Every row comes from one small tree of marks. The marks that hang from a mark follow it in brackets, in alphabetical order. Every link used is in the known rows. Which tree was each row made from?
Known rows
A(K(P(L))): [-1.58 -4.26  3.94  1.23 -4.46  2.04 -1.50  3.80  2.34  1.99  0.81 -3.04
  1.37  2.42  1.05 -0.12  0.05  0.09  0.72 -1.76 -1.63  0.86 -3.90  0.56]
E(P(K(A)) T): [-1.77 -6.24  4.48  4.08  0.01  1.96 -1.44  3.31  0.70 -0.58  1.57 -0.76
 -0.21  1.28 -0.09  1.11 -0.74  0.86 -0.44  0.96 -1.03  1.17 -4.08  0.93]
A(K(P T)): [-2.18 -5.66  4.12  1.99 -4.08  0.50 -1.69  3.21  0.30  1.44  0.13 -3.22
  1.86  3.16  0.53  0.40 -0.26 -0.45 -0.01 -2.05 -1.93  0.97 -4.21  1.49]
K(A P(L)): [-0.57 -5.34  3.35  2.72 -3.81  0.28 -1.60  4.17  3.70  4.35 -0.26 -4.34
  1.68  2.41  0.48  0.56 -2.36 -0.93  1.62 -2.53 -2.32 -2.24 -2.01  0.23]
E(T(K L)): [-3.17 -6.56  4.20  1.49 -0.42  0.97 -2.08  3.67 -1.57  0.19  0.41 -1.98
  1.26  0.45 -0.72 -0.07 -1.64 -0.91  2.12  1.79 -3.03  0.39 -1.35  1.20]
P(K L(W)): [-2.19 -1.39  5.28 -1.54 -2.52  0.93 -1.81  3.98  3.86  2.71  0.39 -2.83
  0.12  0.55  1.13 -0.03 -0.17  0.18  1.13  1.76 -1.70 -1.17 -2.65 -0.32]
L(H W(K(P T))): [-0.39 -4.73  2.50  0.19 -2.91 -0.92 -0.53  5.97 -1.88  5.35 -0.57 -1.81
  1.74  0.10  3.06 -0.42 -0.65  0.43 -1.05  1.74 -3.41 -1.98 -3.26  1.91]
L(W(K)): [-1.57 -3.75  3.23  0.32 -1.32 -0.60 -1.71  4.67 -0.87  3.83  0.66 -3.11
  0.94  0.48  1.54  0.18 -1.35  0.23  1.41  2.75 -2.51 -1.64 -3.43  0.97]
P(K L(H)): [-1.88 -0.62  4.26 -1.82 -2.64  3.44 -0.69  3.26  3.99  1.38  0.34 -1.53
 -0.24  0.11  2.35 -0.52  1.27  1.00  0.86  1.42 -2.36 -0.22 -2.23 -0.34]
H(L(W)): [-2.25 -1.82  3.61 -0.76 -0.90  0.54 -1.02  4.19  2.00  2.72 -0.32 -4.08
  1.18  1.18 -2.27 -0.84  0.13 -0.73  1.79 -0.14 -1.31 -2.24 -0.19 -0.65]
K(A P T(L)): [-2.83 -7.36  4.48  2.78 -3.33 -2.72 -2.22  3.62  0.99  3.76 -2.37 -4.86
  2.49  3.09 -0.07  0.44 -2.31 -2.19  0.65 -2.86 -3.68 -2.34 -1.55  1.51]
H(L(W(K))): [-1.36 -1.98  3.93 -0.79 -1.32  0.80 -2.03  3.77  1.96  2.75  0.48 -4.30
  1.05  1.22 -1.48 -0.74  0.36 -0.82  2.19  0.21 -1.86 -2.16 -0.66  0.07]
P(K(A T) L(W)): [-1.96 -2.96  6.23 -0.41 -2.75 -0.58 -1.93  3.28  4.68  3.16 -0.25 -3.21
  0.69  1.88  0.25  0.78 -1.45 -0.53  0.63 -0.80 -2.23 -1.91 -2.32  0.27]
L(W): [-2.86 -3.48  2.81  0.38 -0.72 -0.98 -0.31  5.22 -0.80  3.80 -0.50 -2.78
  1.08  0.41  0.44  0.09 -1.66  0.34  0.82  2.29 -1.75 -1.86 -2.82 -0.07]
W(K(A T(L))): [-2.08 -4.82  4.48  1.23 -1.80 -0.01 -3.02  1.96  0.95  1.80  0.17 -4.02
  1.14  2.29  1.27  0.40 -1.32 -0.77  2.51 -0.05 -4.24 -1.25 -2.14  1.90]
E(P): [-2.38 -3.00  2.03  1.68 -1.00  1.77  0.18  4.25  0.09  0.78 -0.29 -2.57
  0.08  1.54  0.83  0.01  0.41  1.02  0.91  1.92 -1.45 -0.51 -3.15  0.25]
K(A): [-2.26 -4.17  3.14  2.16 -0.42  0.94 -0.39  2.64  1.58  2.04  0.37 -3.09
  0.69  1.50  0.21  1.23 -2.07  0.21  2.03 -0.95 -2.60 -1.23 -2.81 -0.48]
K(A P T(L(H))): [-2.45 -7.09  4.06  2.31 -3.46 -2.19 -1.24  4.15  0.69  4.12 -2.57 -3.88
  2.48  2.48  0.77  0.09 -1.78 -1.68 -0.16 -2.84 -4.10 -2.28 -1.58  1.52]
T(K): [-1.09 -3.83  2.80 -0.43 -1.78  1.80 -0.86  2.94 -1.45  0.98  0.99 -3.41
  0.70  0.57  0.81  1.18 -0.40 -1.02  3.24  1.71 -3.68 -0.58 -3.53  0.66]
K(A P T(L(W))): [-2.63 -7.61  4.74  2.55 -3.39 -3.93 -2.06  4.62  0.58  5.08 -2.57 -4.76
  2.73  2.72 -0.05  0.38 -2.78 -2.25  0.06 -2.60 -3.63 -2.92 -1.84  1.55]
W(K(A P(L) T)): [ 0.04 -5.65  4.03  2.33 -4.11  0.07 -3.65  2.82  2.34  3.33  0.53 -4.66
  1.72  3.17  1.35  0.69 -1.85 -1.12  2.09 -1.28 -3.36 -1.80 -2.15  2.40]

Write each row's tree
[-1.07 -2.38  4.19 -0.35 -1.26  0.61 -1.92  3.57  2.50  3.04  0.66 -4.34
  1.08  1.37 -1.56 -0.43 -0.12 -0.92  2.16 -0.68 -2.12 -2.35 -0.85 -0.05]  H(L(W(K(A))))
[-2.57 -4.02  5.37  1.06 -1.24  0.42 -1.95  1.19  1.69  0.47  0.51 -3.02
  0.15  1.67  0.63  1.76 -0.59 -0.53  0.85 -0.39 -2.86 -0.17 -4.03  0.44]  P(K(A T))
[-1.13 -4.86  3.87  1.91 -1.76  0.51 -2.81  1.75  0.83  1.63  0.94 -3.79
  1.02  2.52  1.14  1.12 -1.68 -0.35  2.37 -0.16 -3.55 -1.10 -2.78  1.88]  W(K(A T))
[-1.37 -4.46  2.78  1.25 -4.04 -0.45 -1.70  5.83  1.72  4.76 -0.93 -4.13
  1.84  1.69  0.70 -0.46 -1.51 -0.68  1.08  0.38 -1.55 -2.21 -1.72  0.62]  K(P(L(W)))
[ 0.35 -4.85  2.64  0.64 -2.55 -0.37 -0.18  5.91 -0.90  5.87  0.30 -1.60
  1.37 -0.45  3.39  0.00 -1.02  0.55 -0.74  0.99 -3.72 -2.09 -4.09  1.17]  L(H W(K(A P)))
[-2.18 -2.55  5.88 -0.05 -2.74  1.13 -2.20  1.84  5.33  1.29  0.03 -3.37
  0.38  2.36  0.31  0.77 -0.83 -0.42  1.49 -1.18 -2.28 -1.05 -1.86  0.24]  P(K(A T) L)
[-4.15 -4.11  4.83  0.34 -2.54  0.76 -1.15  2.67  0.69  0.32 -0.48 -2.72
  1.40  2.63  0.35 -0.35  0.12  0.03  0.71 -1.23 -2.51  1.12 -3.10  0.82]  A(K(T(L)))
[ 0.48 -4.65  2.88 -0.52 -4.24  0.81 -0.93  5.06 -0.51  3.85  0.26 -3.55
  1.53  0.54  1.55  0.51 -0.55 -1.48  1.90  0.75 -3.69 -1.70 -3.14  1.16]  T(K(P(L(H W))))
[-3.14 -5.65  4.74  1.30 -4.17 -0.05 -1.91  3.44  0.40  1.58 -0.68 -3.44
  1.97  2.91  0.70 -0.29  0.06 -0.81  0.12 -1.99 -2.59  0.80 -3.64  1.44]  A(K(P T(L)))
[-1.13 -6.36  4.43  2.14 -3.39 -0.87 -3.74  2.69  0.66  3.10 -0.01 -4.72
  1.75  2.58  1.60  0.47 -1.42 -1.61  1.96 -0.83 -4.26 -1.55 -2.65  2.49]  W(K(A P T(L)))
[-1.69 -2.72  4.53  0.92 -2.43  1.55 -0.87  3.28  3.74  0.89 -0.22 -2.82
 -0.11  2.43  0.70  0.41  0.40  0.39  0.56 -0.10 -1.76 -0.79 -2.91  0.47]  E(P(K(A T) L))
[-1.20 -6.39  3.93  3.04 -4.37 -1.38 -2.04  3.83  3.34  4.12 -1.54 -4.79
  2.48  3.96 -0.53  0.73 -2.94 -1.62  0.90 -3.53 -2.41 -2.64 -0.96  1.39]  K(A P(L) T)
[-3.90 -5.98  3.50  3.18  0.06  1.11 -1.08  4.90 -0.47 -0.10 -0.60 -1.25
  0.63  1.33 -0.48 -0.94 -0.68  0.67  0.23  2.01 -1.32  0.46 -1.37  1.04]  E(P T(L))
[-0.79 -3.19  2.29 -0.62 -1.50  0.49  0.18  5.63 -1.44  4.59  0.22 -1.06
  0.90 -0.85  3.26 -0.52 -0.30  1.31 -0.30  2.79 -3.31 -1.56 -3.50  0.92]  L(H W(K))
[-0.30 -3.76  2.72 -0.03 -1.39  0.24  0.35  5.36 -0.67  5.01  0.45 -1.11
  0.92 -0.62  3.15 -0.03 -0.92  1.17 -0.31  1.48 -3.67 -1.88 -3.74  0.76]  L(H W(K(A)))
[-1.78 -1.85  5.44 -0.27 -2.38  2.30 -1.87  2.12  5.55  1.48  0.94 -3.03
 -0.15  1.30  0.94  0.72 -0.43  0.05  1.98 -0.49 -2.24 -0.73 -2.67 -0.57]  P(K(A) L)
[-3.43 -3.08  3.60 -1.59 -1.32 -0.40 -0.49  5.35 -0.75  3.91 -1.47 -2.08
  1.10 -0.77  2.70 -1.70  0.19  0.32  0.72  2.64 -4.23 -1.62 -1.87  0.55]  T(L(H W(K)))
[-1.52 -5.25  4.83  3.32 -1.08  2.48 -1.62  3.81  3.26 -0.04  1.26 -1.00
 -0.05  1.76 -0.38  0.46 -0.88  0.90  0.01  0.40 -0.67  0.60 -2.60  0.73]  E(P(K(A) L) T)
[-1.61 -2.30  4.14 -0.67 -1.53  0.21 -2.17  3.66  1.85  2.66  0.03 -4.49
  1.34  1.75 -1.80 -0.76  0.15 -1.04  1.95 -0.17 -1.91 -2.27 -0.25  0.45]  H(L(W(K(T))))
[-3.47 -3.99  6.01  0.33 -1.25 -0.15 -2.14  1.41  1.80  0.65 -0.27 -3.23
  0.27  1.42  0.78  1.05 -0.27 -0.92  0.98 -0.29 -3.52 -0.36 -3.46  0.41]  P(K(A T(L)))
[-1.71 -5.00  2.78  2.66 -1.08  1.69  0.21  6.50  1.18  1.95 -0.18 -0.13
  0.83  1.16 -0.13 -1.02 -1.23  1.77 -1.00  1.67 -0.36 -0.45 -1.06  0.93]  E(P(L(H W)) T)
[-0.82 -6.08  3.52  2.62 -4.46 -0.87 -1.08  4.28  3.06  4.47 -1.80 -3.79
  2.43  3.29  0.33  0.35 -2.39 -1.06  0.04 -3.50 -2.83 -2.65 -0.91  1.37]  K(A P(L(H)) T)
[-2.86 -5.50  4.43  0.92 -4.23  0.30 -1.25  3.74  0.22  1.86 -0.84 -2.74
  1.95  2.48  1.26 -0.53  0.44 -0.42 -0.44 -2.00 -2.86  0.82 -3.62  1.43]  A(K(P T(L(H))))
[-3.11 -3.53  3.88 -1.21 -1.24 -0.58 -0.42  5.14 -0.24  4.16 -1.33 -2.12
  1.11 -0.62  2.61 -1.33 -0.21  0.24  0.67  1.72 -4.48 -1.86 -2.06  0.45]  T(L(H W(K(A))))
[-2.10 -5.01  5.07 -1.39 -1.75 -1.49 -0.93  4.36 -0.79  3.79 -0.61 -3.81
  1.28 -0.16  0.87  0.54 -1.27 -2.09  2.60  0.37 -5.42 -2.24 -3.13  0.39]  T(K(A) L(W))
[-1.02 -6.65  4.23  2.79 -4.34 -2.62 -1.90  4.80  2.93  5.41 -1.78 -4.65
  2.71  3.61 -0.55  0.70 -3.36 -1.69  0.25 -3.29 -2.32 -3.26 -1.21  1.39]  K(A P(L(W)) T)
[-1.49 -4.94  3.45 -1.61 -3.62  0.54 -0.71  4.80 -1.97  3.07 -1.14 -3.14
  1.57 -0.54  2.64 -0.64  0.97 -1.89  1.78  1.14 -5.62 -1.19 -2.81  1.19]  T(K(P) L(H))
[-1.23 -1.47  4.83 -0.93 -2.50  3.07 -0.52  2.81  5.14  1.97  0.69 -1.62
 -0.21  0.35  2.17  0.22  0.37  0.79  0.81 -0.45 -2.82 -0.68 -2.68 -0.61]  P(K(A) L(H))
[-1.11 -4.33  3.60  0.93 -1.19 -0.86 -1.61  4.42 -0.08  4.28  0.86 -3.16
  0.98  0.66  1.41  0.72 -2.02  0.08  1.35  1.47 -2.86 -1.97 -3.72  0.81]  L(W(K(A)))
[-2.84 -1.73  5.28 -0.87 -2.89  1.49 -2.35  2.30  4.18  0.67 -0.30 -3.29
  0.33  2.12  0.42  0.07  0.10 -0.20  1.56  0.68 -1.81 -0.58 -1.44  0.42]  P(K(T) L)
[-4.35 -2.98  3.35 -1.55 -0.93 -0.68  0.56  5.75 -0.73  3.80 -2.32 -1.91
  1.18 -0.80  1.95 -1.77  0.04  0.42  0.31  2.27 -3.67 -1.78 -1.43 -0.16]  T(L(H W))
[-2.50 -3.82  3.64  0.04 -2.03  0.69 -2.54  2.70 -0.36  1.44 -0.27 -3.26
  1.10  1.55  2.04 -0.55 -0.04 -0.16  1.94  1.80 -3.98 -0.76 -1.70  2.08]  W(K(T(L(H))))
[ 0.71 -4.80  3.29  1.75 -3.79  1.58 -2.69  3.44  2.35  3.71  1.33 -3.64
  1.16  1.61  2.58  0.34 -1.10 -0.32  2.00 -0.55 -3.62 -1.46 -2.97  1.61]  W(K(A P(L(H))))
[-1.59 -5.15  2.95  1.10 -4.69 -1.54 -1.19  5.88  1.04  4.90 -2.45 -3.63
  2.61  2.59  0.61 -0.72 -1.58 -0.83 -0.52 -0.63 -1.99 -2.59 -0.60  1.76]  K(P(L(H W)) T)
[-2.35 -7.90  4.38  1.91 -1.50 -0.83 -2.42  5.17 -2.18  2.42  0.07 -2.38
  1.92  0.35 -0.43 -0.02 -2.15 -1.53  1.15  1.56 -2.99 -0.42 -2.05  1.66]  E(T(K(P) L(W)))
